Each row was made from one walk, in order. Every step used is in the known rows, and no mark comes twice. Write each row's walk.
In the rows, 128 means zero.
Known rows
sune > savem > zovun: [133 132 122 139 185 150 142 134  72 144 104 136 143 135 161  79  85 115
 140  88  81 137 177 103 127 115 139 184 143  93  97 149 135 141]
sunaf > savem > rabe > purib: [145 103 137 119 187 162  95  86 144 142 201  97  88 171 141  82 185 112
 144 115 131 175  74 122  86 169 115 169 149 117  79 144 127  85]
rabe > purib > savem: [159 121 131 137 180 135 111  77 132 128 162  77 170 121 177  77 166  73
 131 105 147 149 128 168  90 150 113 132 146 129 102 156 150 126]
sunaf > zovun > rako: [146 104  91 127  94 172  64 118  66 122  73 117 186 101 152 117 100  99
 110  92 103 123 118 149 137  94 117 124 143  85 107 169 120 142]
lagi > savem > rabe > purib: [141 137 171 103 205 137 106  67 150 144 206  86 115 153 151 115 197 120
 158  90 133 170 109 120  79 166 131 173 165 109 124 121 157  97]
tasapub > savem > sune > zovun: [154  85 130 115 175 133 134 113  65 138 140  64 153 145 137 121 121 116
 161  78 120 148 174 159 102 105  87 148 123 120  52 159  87 138]
mesu > savem: [130 123 122 152 151 114  98 149 138 131 169 118 149 134 168 109 121 118
 150 119 126 141 158 132 121 144 115 149 153 148  99 132 104 142]
sunaf > savem > rabe: [127 117 137 144 158 149 114 111 132 141 181 121  85 162 128 115 165 131
 158 121 135 171  99 121 115 149 114 178 128 118  70 118 122 106]
sune > zovun > sunaf > savem > rabe: [134  99 121 131 189 140 101 107  99 164 155 124 117 151 129 112 158 120
 137  55 144 164 107  75 133 127  95 202  84 115  87 126 130  95]
sunaf > zovun > savem: [103 107 119 131 124 144  86 141  77 101  99 135 196 131 146  93 102  82
 143  97 123 154 142 149 155 126 108 128 151 113  84 134 124 114]
lagi > savem > selet: [ 94 141 160 118 133 117 122  94 144 111 126 154 132 153 131 114 129  83
 182 116 138 164 163 148 125 150 126 134 145 104 114 106 153 130]
savem > sune: [140  85 137 118 130 142 121  78 116 130 138  69 149 138 125 124 123 106
 138 106 110 127 140 157 102 124 125 112 145 113  73 157  93 128]
zovun > rabe > purib: [172 130 102 104 153 147  91  80 109 132 162  81 116 141 149  90 163 103
 122 114 124 181  83 130  66 122 112 129 140 128 129 172 143  84]
sune > zovun > rako: [175 114  71 129 149 128  75 124  72 129  83 110 168 108 148 120 108 133
  99  79 130 124 131 128 120  87 105 113 117 116 131 172 136 144]
lagi > savem > zovun > rorat: [127 149 153 130 133 135 112 100 129  98  87 150 210 102 171 126 121 146
 124  75 126 165 164 138 136  96 166 170 152  98 110 106 138 111]
lelo > rorat > savem > zovun > sunaf: [104 118 152 111 154 136 110 111 105 135  92 189 174  88 199  53  87 109
 112  70 105 182 167 132 138 114 114 199 165 136 141 127 147 129]
rorat > lelo: [160 127 115 136 137 130 122 107 136 115 126 133 138 116 140  98 105 127
 137 124 155 150 118 156 111 116 135 108 141 138 155 158 121 132]
lelo > rorat > savem > sune > zovun > sunaf: [133  66 143  95 167 109  95  80  87 140 107 126 185 112 180  90 122  70
 103  64 116 151 170 144 113 103  80 155 157 168 105 146 120 118]
sune > savem > rabe: [139 142 137 131 204 126 126 109 102 157 168  93  94 161 134 117 132 119
 157 121 102 140 127  84 113 124 122 190 141 111  99 129 137 126]
rorat > savem: [107 113 118 141 149 108 125 139 113 129 144 146 134 133 156  85 133 104
 140 119 150 152 142 183 135 135  91 155 156 167 110 117 158 125]
zovun > rabe > purib > savem: [175 139 106 131 176 142 105  79  98 135 174  67 141 136 177  78 178  73
 122 109 146 173 104 149  64 130 112 149 135 141 122 160 163  96]
sune > savem > rabe > purib: [158 126 140 102 237 137 110  87 112 154 184  67 100 169 154  88 158  94
 142 117  91 145 104  83  82 148 125 183 164 108 102 153 130 103]
sunaf > savem: [122 110 112 154 142 126 110 114 133 121 142 152 122 138 145  92 147 107
 152 109 140 154 123 155 135 147  96 147 132 138  62 133 114 117]
lagi > savem: [115 139 141 141 152 104 117 100 133 122 146 148 153 127 159 120 157 117
 165  84 147 150 157 156 129 143 122 151 141 127 106 100 151 129]
tasapub > savem > selet: [108 138 148 107 135 123 135 123 123 113 125 120 113 157 134  94  97 100
 200 145 130 190 155 160 123 130 102 143 139 105  87 131 119 141]
sune > savem: [135 138 114 139 183 104 124 121 100 138 129 122 141 137 157  97 116  92
 152 110 103 127 155 123 133 124 110 160 143 125  92 144 133 136]
sune > zovun: [156 112 104 139 160 134 114 116  97 134 114 125 165 127 136 133 121 131
 122 101 134 142 160 130 111 107  93 106 118 138 116 151 154 147]
savem > vuga: [148 133 154 162 120 153 147  89 133 124 157 121 174 116 118  94 128 147
 151 127 148 127 122 136 115 129 147 133 137 129  72 140 157 141]
lelo > rorat > savem > sune > zovun > rako: [165  79 112  95 157 107  62 102  64 123  82 108 173 104 184 103 108  87
  72  87 111 130 166 168  99  81  97 131 190 156 119 169 106 126]
sune > savem > vuga: [148 141 148 165 171 123 154 102 107 136 152 117 171 136 135  70 124 117
 160 115 123 105 134 103 119 134 141 169 143 126  51 141 151 139]
purib > savem: [136 136 122 170 158 132 124 104 116 124 147 101 171 121 160 106 145  94
 140 108 146 146 151 167 123 123 120 142 131 132  95 130 153 155]
rabe > purib > savem > sune: [159  87 148 116 183 150 121  48 116 127 175  26 174 137 166  84 173  53
 128  94 123 130 133 175  66 145 122 126 159 125  67 175 108 114]
lelo > rorat > savem > sune > zovun: [150  79 142 109 160 113 101 101  90 132 113 124 164 124 169 115 129  87
 101 110 111 142 181 173  93 101  86 128 188 182 107 148 122 128]
mesu > savem > zovun > rorat > lelo: [174 134 128 146 141 144 101 148 134 102  96 141 200  96 182 108  66 137
 101 119 133 155 145 125 120  89 176 156 172 136 151 151  82 106]
lagi > savem > purib: [114 113 144 128 157 108 128  75 169 142 151 136 136 132 169 143 150 125
 160  71 136 174 154 151  85 152 150 134 149 103 110 103 165  98]
sunaf > savem > vuga: [136 116 152 180 121 154 137  97 137 125 165 150 153 132 119  66 153 132
 162 115 170 138 105 141 122 157 130 159 132 140  21 131 132 121]
lelo > rorat > savem > vuga: [138 133 179 151 128 120 125  99 144 120 149 174 170 101 162  67 134 126
 137 149 147 150 151 167 109 130 126 155 196 181  95 121 165 134]
sunaf > savem > sune > zovun > rabe: [165  74  92 131 156 150 107 104  61 149 137  91 114 164 126 117 156  88
 120  80 129 155 117 129  80 108  89 146 112 131  54 168 102  83]
rabe > purib > savem > vuga: [170 130 166 163 172 161 141  62 133 120 191  71 202 117 155  57 175  92
 140 119 161 127 109 155  76 151 140 145 151 137  65 158 172 125]

Write each row's walk
[116  93 134 111 148 108 108  98  97 105 133  72 159 147 136  83 116  89
 146  78 126 138 137 161 119 135 125 120 159 117  59 146  77  97]  zovun > savem > sune
[131 145 179 167 139 125 151  85 138 121 173 143 183 117 133  93 158 144
 178  95 165 128 141 139 118 149 150 162 145 125  68 106 167 133]  lagi > savem > vuga
[168  65 129 110 210 140 106  45  76 143 149  30 212 126 171  80 166  41
 106  32 134 125 136 130  81 129 106 140 116 126  80 182 118  98]  rabe > purib > savem > sune > zovun > sunaf
[182 102 100 137 168 151 119  92  43 156 143  44 160 143 145 136 155  79
 116  80 138 143 144 144  70  82 103 141 109 135  85 168 137 116]  purib > savem > sune > zovun > rabe
[140 120 144 114 165 147 109  67 138 112 145  89 146 151 148  73 148  30
 151 141 133 165 133 158  88 161 118 110 158 120 108 158 153 123]  rabe > purib > savem > selet
[161 118 145 102 183 161 101  75 138 147 188  66 111 151 134 113 171 127
 136 128 114 166  88 112  70 144 129 139 158 108 124 156 141 110]  savem > rabe > purib
[160 117 150 113 204 144  87 114 152 146 225  64 112 161 162 108 165 121
 140 129 116 157 108  96  67 172 128 169 175 128 112 143 110 105]  mesu > savem > rabe > purib
[117 107 118 117 165  99 112 107 142 124 132 119 148 137 155  99 112 107
 147  85 136 191 124 141  97 146 143 110 158 106 100 130 137  86]  zovun > savem > purib
[136 127 140  94 205 126  93  96 123 121 178  67 121 167 137  74 160 108
 146 101 137 182  82 108  89 156 131 150 163 114 111 144 129  72]  zovun > savem > rabe > purib
[152 147 162 193 145 153 156  86 122 132 174 101 196 111 136  85 147 116
 152 119 168 127 132 151 110 130 148 157 130 140  60 131 171 154]  purib > savem > vuga
[160 109 107 114 166 191 110 102  88 139 150 128 106 148 161  45 154  99
 119  85 119 196  87 120  75 142 128 181 138 104  92 172 129  68]  sunaf > savem > zovun > rabe > purib
[128  83 100 139 169 120 102 109  96 136 115 162 163 129 154  87 140  96
 134  49 147 152 126 111 149 134  77 168  85 136  76 143 127 107]  sune > zovun > sunaf > savem
[134 137 164 121 164 121  96 108 139 141 160 143 106 131 166 114 145 129
 132 151 120 185 142 143  99 119 106 175 190 164 139 106 160 130]  lelo > rorat > savem > rabe
[177 101 127 107 173 157 113  54  85 140 178  14 148 148 167  87 180  53
 116  98 128 152 100 156  44 121 125 142 147 127  83 176 118  85]  zovun > rabe > purib > savem > sune
[121 103 125 136  98 136  84 140 101  99  74 147 223 116 177 125 115  84
 102 127 129 155 138 184 153  86 103 143 174 157  88 116 140 106]  sunaf > zovun > rorat > savem
[119 127 125 128 192 142 136 119  62 154 101 141 167 120 169  59  82  99
 135  37  83 137 157  79 152 113 130 214 115  78 102 148 127 128]  sune > savem > zovun > sunaf
[134 109 133 126 158 117 141 104 145 145 153 103 114 135 169 114 117 139
 184  96 124 195 146 162  85 135 122 149 140  98  83 133 132 119]  tasapub > savem > purib
[158 124 126 124 168 117  99 134 103 128 127 108 164 140 145 151 148 138
  96 118 145 172 119 125 118  78 102 168 149 174 117 113 156  94]  sune > zovun > rorat > savem > rabe
[124  77 111 145 146 131 121  93 169 147 150 143 108 142 158 110 149 108
 149 101 132 186 118 155  90 162 127 133 141 114  61 133 131  91]  sunaf > savem > purib
[171 132  74 129 151 138 102 115  69 145 122 110 140 141 131 135 133 122
 120 103 135 166 127 112  94  85  92 130 106 143 135 159 157 116]  sune > zovun > rabe
[162  85 119 149 179 150 130  87  68 143 137  50 188 132 145 134 145  78
 122  82 134 125 177 161  95 105 102 128 124 136  71 162 129 145]  purib > savem > sune > zovun
[185  63  93 105 183 158  93  75  66 144 159  63 123 171 142  86 183  64
 110  82 128 160  88 131  47 129  87 146 130 139  57 193  98  56]  sunaf > savem > sune > zovun > rabe > purib
[133  98 146 109 148 130 138  97  96 131 153  64 135 148 146 100 125 115
 180 100 116 150 154 175 108 124 108 158 145 112  48 147  73 136]  tasapub > savem > sune
[121 123 157 159 113 166 119 119  79 105 122 135 224 123 129  70 110 105
 157 106 145 135 123 138 144 130 139 138 156 110  43 130 134 117]  sunaf > zovun > savem > vuga
[107 100 114 139 140 118 102 103 126 132 136 151 139 124 157  61 136  92
 151  62 145 159 109 129 158 145  97 175 101 123  69 125 112 100]  zovun > sunaf > savem
[119  76 128 125 105 140  94 116 136 121  84 141 205 115 187 148 116  84
 102 121 118 182 134 184 113  95 129 130 186 134  93 119 150  74]  sunaf > zovun > rorat > savem > purib
[135 121  96 132 180  98 103 140  81 112 108 127 176 141 141  93 111 112
 133  77 149 156 148 128 135 120  97 117 127 142 103 137 136 119]  sune > zovun > savem
[158 115 117 144 114 163 112 122 126  93  72 171 179 104 162  81  94 128
 104 112 153 178 107 150 136  96 161 152 146 121 113 155  95  88]  sunaf > savem > zovun > rorat > lelo
[175  88 122 112 132 130  94  75 104 103  86  62 219 124 133 168 123 115
  87  97 116 132 143 140 101  69 129  96 137 135  75 163  93 108]  savem > sune > zovun > rorat
[ 92 104 132 126 155 144 144 132  78 146 113 158 162 109 167  44  97 107
 128  46 127 160 150 137 155 123 112 206 129 128 122 128 148 113]  rorat > savem > zovun > sunaf
[159 115 121  92 230 132  86 109  90 125 166  74 141 165 135  92 158 111
 130  88 134 175 104  90  85 142 110 140 151 127 113 153 139  84]  sune > zovun > savem > rabe > purib
[142 109 102 126 169 122 105 104  89 141 113 126 184 110 143 107 117 111
 123  57 137 145 140 104 136 106  91 139  89 124 120 146 146 130]  sune > zovun > sunaf
[137  98 141 146 149 143 130  71 100 136 156  55 171 133 148 112 146  77
 139  95 131 124 155 182 100 126 128 134 139 122  61 147 111 141]  purib > savem > sune
[152 120 139 142 190 183 135  87 102 131 143  88 181 116 177  61 137  93
 117  85 118 158 150 150  92 139 139 157 153 105 109 162 160 130]  rabe > purib > savem > zovun
[106 126 141 122 161 153 149 124  78 139 120 127 163 106 169  56  86 135
 172  42 120 182 150 122 151 115 117 217 106  84  91 139 112 135]  tasapub > savem > zovun > sunaf
[113 122 141 131 173 126 127 133 118 155 182 115  95 155 137 113 142 133
 146 122 142 166 123 144 117 132 107 184 156 153 116 108 157 113]  rorat > savem > rabe
[159 132 131  91 169 160 100 101  90 134 127 147 128 120 202  48 132  94
  94 120 101 208 131 143  64 116 116 180 206 150 160 160 165  87]  lelo > rorat > savem > zovun > rabe > purib
[127 131 101 129 148 156 140 149  54 148 128 151 115 133 160  74 115 123
 121  96 128 184 133 147 107  98 115 193 144 137 136 142 168 103]  rorat > savem > zovun > rabe
[131 134 133 165 158 178 147 114  90 136 121 114 181 111 165  92 115 116
 130  85 126 151 170 151 125 117 142 169 132 100 105 142 155 153]  purib > savem > zovun
[145  58 113 136 155 146 112  96  86 133 132 104 145 155 129 110 149  92
 126  79 127 129 146 154 109 133  91 129 123 135  36 158  91 108]  sunaf > savem > sune > zovun
[129  88 134 109 120  98 104  97 125 102 110  87 186 128 161 118 132  91
 107 111 128 137 129 190 123  96 121 139 178 164  64 125  93  90]  zovun > rorat > savem > sune
[135 145 153 123 172 138 136 120 112 151 186  84  92 161 134 120 137 163
 187 123 132 186 127 130 109 125 108 198 131 107  87 118 123 133]  tasapub > savem > rabe
